Every row comes from one small tree of marks. The marks that hang from a mark follow it in brackets, in the order of their numbers. Every link used is in the known rows. Which tree was each row made from?
In the rows, 128 means zero.
Known rows
z_424{z_405 z_714}: [140 125 150 103 119 112 132 144 144 129 140 139 122 130 120 118 126 125
 124 159 120 157 112 167 127 110 121 120 149 126 154 130 123 127 124]
z_931{z_331 z_405{z_108 z_424} z_565}: [143 168 120  88 121  82 110 137 165 126 203 157 114 103 111 138 166 129
 116 153 161 148 107 220 128 114 145  53 157 119 176 124 141 126 120]
z_108{z_714{z_424{z_405 z_665} z_987}}: [141 108 133  93 103 137 116 173 147 137 162 135 136 137 112 137 111 130
 121 149 132 176 178 106 128 113 109 109 153 126 125  92 126 131 113]
z_405{z_108 z_931{z_331{z_424} z_565}}: [131 151 129  97 119  90 105 133 175 136 200 156 115  97 111 136 153 137
 117 139 168 146  90 238 121 110 149  62 154 114 181 120 135 120 104]
z_714{z_424{z_405{z_108}} z_987}: [138 118 106  91 117 133 118 152 151 134 171 140 124 115 115 121 122 146
 124 130 129 160 140 109 127 103 104 104 165 109 124 118 136 134 126]
z_405{z_108 z_424 z_931{z_331}}: [129 154  90  81 125  84 108 132 154 134 210 158 115 109 107 152 160 139
 117 145 155 142 112 214 132 107 132  62 156 114 168 134 134 119 113]
z_985{z_714{z_108{z_153} z_987}}: [101 102 113 114 134 149 128 122 132 122 129 127 120 137 120 133  95 145
 133 129 116 142 119  67 143 135  94 135 135 161 127 129 111 134 104]
z_665{z_424}: [146 129 119 116 127 131 117 122 140 130 138 128 126 132 133 124 133 124
 128 137 133 138 129 104 127 121 125 118 133 113 124 124 136 126 133]
z_985{z_714{z_108 z_424{z_665}}}: [145 110 129 128 138 149 112 134 121 128 170 141 128 130 109 144 119 137
 122 127 150 160 163  52 129 126 113 111 145 128 108 116 127 128 117]
z_424{z_665}: [138 131 134 130 121 131 118 132 129 133 138 133 140 137 126 131 131 122
 127 142 140 149 149 137 126 124 131 119 127 119 134 115 125 127 115]
z_246{z_153{z_108}}: [122 141 126 149 139 126 148  98 144 120 117 144 129 119 126 116 134 134
 139 123 107 106 113 127 132 118 129 117 112 127 133 117 130 120 135]
z_108{z_714}: [122 129 140 120 117 125 141 141 127 130 127 124 123 135 121 138 122 128
 125 123 120 131 139 139 135 132 130 127 126 142 129 109 115 123 125]
z_931{z_331{z_424{z_714{z_108}}} z_565}: [130 142 167 114 134 103 107 140 162 126 185 154 123 124 121 135 141 129
 117 167 158 162 101 163 121 121 148  93 152 138 186 127 121 123  99]
z_985{z_714{z_424{z_405 z_665} z_987}}: [149  89 118  98 119 152 114 167 146 133 169 144 134 132 115 133 112 135
 124 142 131 176 160  69 130 112  94 114 156 121 109 129 129 133 113]
z_331{z_931{z_405 z_565}}: [130 137 155 109 124 108 109 133 162 131 149 128 117 103 113 121 129 121
 121 135 146 130  93 170 125 120 145  86 143 126 153 111 145 128 117]
z_714{z_108 z_987}: [107 118 114 121 140 144 120 134 125 132 145 126 128 128 128 129 109 146
 129 133 129 134 130  64 133 122 116 134 136 144 128 121 121 130 119]
z_108{z_714{z_424{z_665}}}: [146 125 141 118 109 131 119 150 130 131 154 130 137 143 112 146 126 121
 119 133 143 159 176 116 127 128 127 112 136 124 120  94 123 128 116]
z_108{z_153{z_246} z_714{z_424{z_405}}}: [138 121 136 110 109 107 136 132 156 116 122 136 125 128 108 140 112 127
 132 157 120 147 156 189 124 126 106 104 142 139 136  97 145 133 111]
z_931{z_331 z_405 z_565}: [150 151 145 108 127 102 111 133 163 122 165 139 119 111 126 125 147 122
 122 151 147 130 105 180 124 129 149  82 142 132 159 122 138 125 131]
z_153{z_108{z_714{z_987}} z_246}: [115 122 115 131 122 129 154 135 151 121 123 131 138 141 119 146 111 149
 139 143 101 111 134 125 142 124 119 130 117 154 135 117 121 124 112]
z_931{z_331{z_108{z_153}} z_405 z_565}: [152 162 165 108 120  93 105 118 175 121 150 146 110 108 119 118 136 120
 127 168 152 151  97 226 128 130 131  71 149 131 179 113 135 130 108]
z_931{z_331{z_424} z_405}: [141 145 140 109 118  96 125 129 178 124 184 150 118 111 123 152 152 132
 125 137 151 153 139 176 125 127 150  84 150 116 157 126 151 124 109]
z_987{z_714{z_424}}: [156 117 136 124 132 136 114 134 111 127 140 127 131 142 126 138 131 136
 124 132 131 129 139  53 129 125 110 121 149 123 106 147 131 137 140]
z_665{z_424{z_405{z_108 z_931}}}: [148 139 107  79 116 107 115 122 162 141 175 145 106 101 111 118 135 140
 122 142 142 156 105 192 128  88 119  72 161  94 148 106 144 119 132]
z_405{z_108 z_931{z_331 z_565}}: [141 152 119  95 126  96 104 130 159 135 184 146 115 105 115 123 146 135
 118 146 153 127  81 223 127 112 143  69 148 124 170 121 124 118 124]
z_108{z_153}: [121 131 129 124 119 118 125 110 136 120 104 125 127 136 124 124 119 122
 132 135 124 134 122 157 128 137 119 124 124 136 139 120 127 135 113]
z_246{z_153{z_108{z_714{z_424 z_987}}}}: [119 121 114 125 126 137 144 132 152 123 138 136 133 132 117 130 118 141
 133 118 102 117 139  66 136 119 111 122 125 141 115 103 119 125 128]
z_405{z_424 z_931}: [117 132  98 100 126  99 112 133 134 132 168 141 123 114 110 147 138 132
 120 144 152 133 118 176 126 114 119  95 141 127 145 131 139 131 114]
z_331{z_108{z_714}}: [129 137 160 124 118 127 138 144 130 136 135 135 115 127 117 135 122 131
 125 133 128 146 134 158 138 123 123 123 137 132 140 108 113 122 116]
z_108{z_153{z_246} z_714{z_424 z_987}}: [120 109 109 113 110 125 131 140 152 118 127 121 139 148 118 150 103 132
 133 149 116 135 154 127 130 138 100 131 133 155 123 114 127 139  98]
z_424{z_405{z_108{z_153}} z_665 z_714}: [145 144 151  93  98 102 123 126 158 130 143 149 126 140 107 118 126 121
 125 172 128 193 123 231 130 106 117  93 153 115 179 105 114 129  95]
z_108{z_153 z_714{z_424 z_987}}: [117 111 118 101 106 132 121 144 145 122 127 117 131 148 115 139 102 128
 125 131 119 146 150  96 133 138 101 128 138 150 122 106 117 140 106]
z_153{z_108 z_246}: [135 135 119 151 135 120 145 108 147 116 118 139 137 126 122 136 129 142
 141 143 116 105 125 151 131 123 129 118 115 132 137 128 142 125 122]
z_331{z_424{z_665 z_714}}: [137 129 157 119 108 115 121 144 150 133 162 147 140 145 121 145 137 118
 122 156 149 182 141 167 123 117 136 120 141 115 160 128 120 129  86]
z_331{z_424{z_714}}: [126 126 152 117 115 113 131 140 149 128 152 142 129 136 121 140 135 125
 123 142 137 160 119 158 124 121 133 128 143 124 155 138 123 130  99]
z_985{z_714}: [129 109 126 125 131 140 139 134 126 126 134 132 120 129 122 136 123 132
 128 116 119 130 121 103 137 131 116 133 130 137 114 145 119 125 127]

Write each row's tree
[143 148 154 109 119  94 113 136 180 124 179 150 119 104 123 137 153 124
 122 147 162 149 113 197 118 127 154  75 148 122 169 120 150 127 110]
z_931{z_331{z_424} z_405 z_565}
[122  93 106 115 143 159 117 144 127 128 168 130 123 129 116 141 105 151
 124 118 131 141 141   4 135 126  96 132 150 144  97 134 122 132 122]
z_985{z_714{z_108 z_424 z_987}}
[157 127 143  91 118 116 121 140 155 130 148 140 121 135 125 115 131 121
 123 168 125 167 114 144 127 103 117 110 155 111 150 127 130 125 129]
z_665{z_424{z_405 z_714}}
[160 121 137 114 117 128 107 145 142 132 157 143 135 122 115 127 129 124
 123 149 147 172 168 132 117 111 119  97 151 104 127 104 147 132 123]
z_714{z_424{z_405 z_665}}
[114 116 109 114 131 139 103 120 138 122 138 123 129 134 118 130 101 140
 128 135 136 146 143  57 127 133  99 122 145 144 122 110 130 143 108]
z_714{z_108{z_153} z_424 z_987}
[136 124 117  98 102 139 119 162 141 139 177 132 137 144 110 145 122 137
 119 127 136 169 171 103 135 116 117 111 148 120 123  97 109 129 106]
z_405{z_108{z_714{z_424{z_665} z_987}}}
[107  99 111 118 143 156 131 139 123 130 152 130 121 131 123 136 103 151
 129 122 120 137 124  40 142 126 103 139 139 152 115 138 112 127 119]
z_985{z_714{z_108 z_987}}
[126 132 146 114 128 101 134 113 152 116 128 143 121 130 114 126 111 134
 134 185 120 156 114 199 127 115 110 112 145 148 171 116 132 130 101]
z_424{z_405 z_714{z_108{z_153{z_246}}}}
[117 137 127 109 136 109 118 135 124 127 170 145 122 134 112 144 134 133
 118 160 144 157 122 127 130 115 121 114 148 139 158 133 120 130 109]
z_405{z_424{z_714{z_108}}}
[128 130 137 139 141 122 130  97 116 117 112 130 128 144 126 141 115 144
 139 161 121 122 124 120 135 129 107 120 134 152 140 134 130 135 115]
z_987{z_714{z_108{z_153{z_246}}}}
[117 144 108 100 113 101 120 103 148 129 139 132 114 117 108 128 124 136
 127 130 136 137  98 217 131 118 118  93 139 124 156 111 125 130 109]
z_405{z_108{z_153} z_931}
[103 132 100  88 109 120 135 160 134 136 173 139 124 135 111 151 129 142
 121 129 126 152 139 142 143 114 114 111 146 135 143 118 110 129 106]
z_405{z_108{z_714{z_987}} z_424}
[135 135 161 106 117 110 114 121 145 126 137 145 125 139 109 119 113 124
 126 180 135 189 132 179 127 112 115 100 150 135 175  95 120 130  96]
z_424{z_405 z_665 z_714{z_108{z_153}}}
[133 107 133 109 133 131 121 120 140 117 141 141 108 116 102 128 105 139
 127 133 130 160 139  96 129 125  95  99 155 137 124 110 140 133 119]
z_985{z_714{z_108{z_153} z_424{z_405}}}
[123 157 122  88 105  93 143 140 145 129 182 143 107 116 100 157 147 135
 117 126 140 153 139 197 139 114 132  81 150 125 151 101 130 126 117]
z_931{z_405{z_108{z_714} z_424}}
[109 121 120 117 130 119 128 121 148 118 133 129 135 151 124 135 102 140
 136 179 117 143 113 135 133 126 103 139 136 162 158 132 113 136  90]
z_424{z_714{z_108{z_153{z_246}} z_987}}
[151 141 151  96 107 111 127 144 148 138 167 152 126 133 111 121 136 127
 121 164 133 188 128 205 130  97 126  98 156 106 167 113 114 123 110]
z_424{z_405{z_108} z_665 z_714}
[104 129 109 108 105 119 149 130 153 124 128 128 130 145 117 144 110 141
 137 143 106 137 131 188 142 128 109 125 130 151 147 112 110 131  94]
z_405{z_108{z_153{z_246} z_714{z_987}}}
[168 120 141 126 125 139 104 137 112 132 150 133 142 151 124 142 134 130
 123 145 142 150 161  65 127 121 113 112 148 114 112 134 129 137 127]
z_987{z_714{z_424{z_665}}}
[103 128 122 128 125 135 158 126 148 126 122 136 131 133 124 126 117 142
 137 122  92 111 123 101 143 118 119 129 115 150 132 105 109 119 125]
z_246{z_153{z_108{z_714{z_987}}}}
[132 148 112 110 115 114 116 136 131 135 177 152 134 128 111 144 150 128
 122 142 154 167 151 178 130 109 128  89 142 105 151 117 128 128 104]
z_405{z_108 z_424{z_665}}
[145 113 125  80 116 128 117 155 162 135 155 135 127 141 130 114 119 129
 125 173 118 170 113 106 131 101 104 122 159 120 146 134 122 129 121]
z_665{z_424{z_405 z_714{z_987}}}
[136 111 123 107 108 142 114 166 136 135 160 126 143 150 118 146 114 129
 121 137 135 161 176  78 131 126 114 124 140 133 115 101 115 132 108]
z_108{z_714{z_424{z_665} z_987}}
[131  89 102 110 129 155 122 155 134 127 155 128 130 136 120 139 111 139
 125 116 123 139 137  31 135 129  96 138 146 136  94 150 121 135 122]
z_985{z_714{z_424 z_987}}
[130 137 137 104 124  93 100 137 172 132 184 150 122 103 119 137 145 128
 118 150 166 138  96 214 117 120 147  75 146 126 173 124 140 123 105]
z_405{z_931{z_331{z_424} z_565}}
[116 125 126  87 105 128 145 159 147 139 153 136 116 123 113 127 115 146
 125 130 110 157 132 154 141 105 114 111 150 131 144 102 113 123 120]
z_424{z_405{z_108{z_714{z_987}}}}
[134  96 111 118 136 162 107 149 127 132 177 136 134 138 114 144 107 144
 123 131 143 163 163  14 133 123 100 123 148 136 103 124 120 132 108]
z_985{z_714{z_108 z_424{z_665} z_987}}
[139 144 157 123 125 112 118 137 164 134 177 160 119 113 125 144 146 134
 127 144 152 164 135 175 128 121 137  95 151 108 162 134 138 121  98]
z_931{z_331{z_108 z_424}}
[143 127 131 126 105 116 124 129 146 119 131 131 143 150 110 153 118 118
 131 158 136 153 175 173 125 137 116 110 128 138 132  94 132 134  94]
z_108{z_153{z_246} z_714{z_424{z_665}}}
[136 114 125  76 109 113 109 161 158 143 174 142 133 134 114 126 114 132
 120 182 136 177 115 176 128  94 109 108 158 127 163 121 114 128 101]
z_424{z_405{z_931} z_665 z_714{z_987}}
[149 120 114  93 110 136 108 156 153 139 181 146 134 124 113 125 125 139
 123 144 141 181 162 120 126 100 108  95 163 100 131 105 133 133 113]
z_714{z_424{z_405{z_108} z_665} z_987}
[105 116 117 116 110 122 144 135 149 121 111 121 136 150 125 144 102 133
 138 152 106 128 137 160 137 137 107 139 122 163 139 116 116 134  96]
z_108{z_153{z_246} z_714{z_987}}
[134 136 171 120 116 113 128 143 154 135 161 152 121 126 119 138 134 129
 123 153 145 176 117 177 127 114 125 123 153 113 164 138 120 129  90]
z_331{z_108 z_424{z_714}}
[147 121 138 129 146 140 110 123 102 127 152 130 124 136 121 139 124 147
 123 132 139 132 142  27 130 123 110 114 153 131 110 132 132 135 139]
z_987{z_714{z_108 z_424}}
[105 121 129 105 126 127 118 124 140 123 133 125 128 151 122 126 100 136
 128 162 120 155 109 104 135 127 104 138 142 157 155 124 103 137  97]
z_424{z_714{z_108{z_153} z_987}}
[134 105 100  83 121 121 104 153 155 136 171 134 123 108 112 127 113 143
 121 144 140 146 127 118 121 104  99 101 162 123 124 119 144 135 124]
z_714{z_424{z_405{z_931}} z_987}
[138 136 131 106 116 107 113 150 132 131 168 148 141 150 116 146 143 115
 118 173 147 174 141 165 127 115 124 111 142 123 159 135 117 131  97]
z_405{z_424{z_665 z_714}}
[151 160 176 103 117 100 122 149 165 130 173 146 105 109 115 132 141 127
 119 156 147 148 112 211 134 125 144  76 150 137 170 102 123 119 119]
z_931{z_331{z_108{z_714}} z_405 z_565}
[150 100 128 108 128 135 128 147 139 125 153 142 116 116 110 130 121 134
 123 124 126 151 139  95 127 118 103 111 154 121 108 133 140 129 135]
z_985{z_714{z_424{z_405}}}
[ 94 135 102  83 100 110 133 143 142 128 149 136 123 142 108 148 121 135
 125 137 121 159 135 170 144 123 104 107 142 144 155 110 109 135  91]
z_405{z_108{z_153 z_714{z_987}} z_424}
[130 135 168 124 131 123 101 141 147 141 142 138 118 105 116 113 122 124
 123 142 146 140  91 171 128 115 132  98 144 119 158 120 131 126 106]
z_331{z_108 z_931{z_565}}
[117 130 134 127 112 110 147 119 142 117 104 125 130 142 119 145 114 125
 136 148 113 126 138 199 133 140 119 126 118 155 143 109 124 129 104]
z_108{z_153{z_246} z_714}
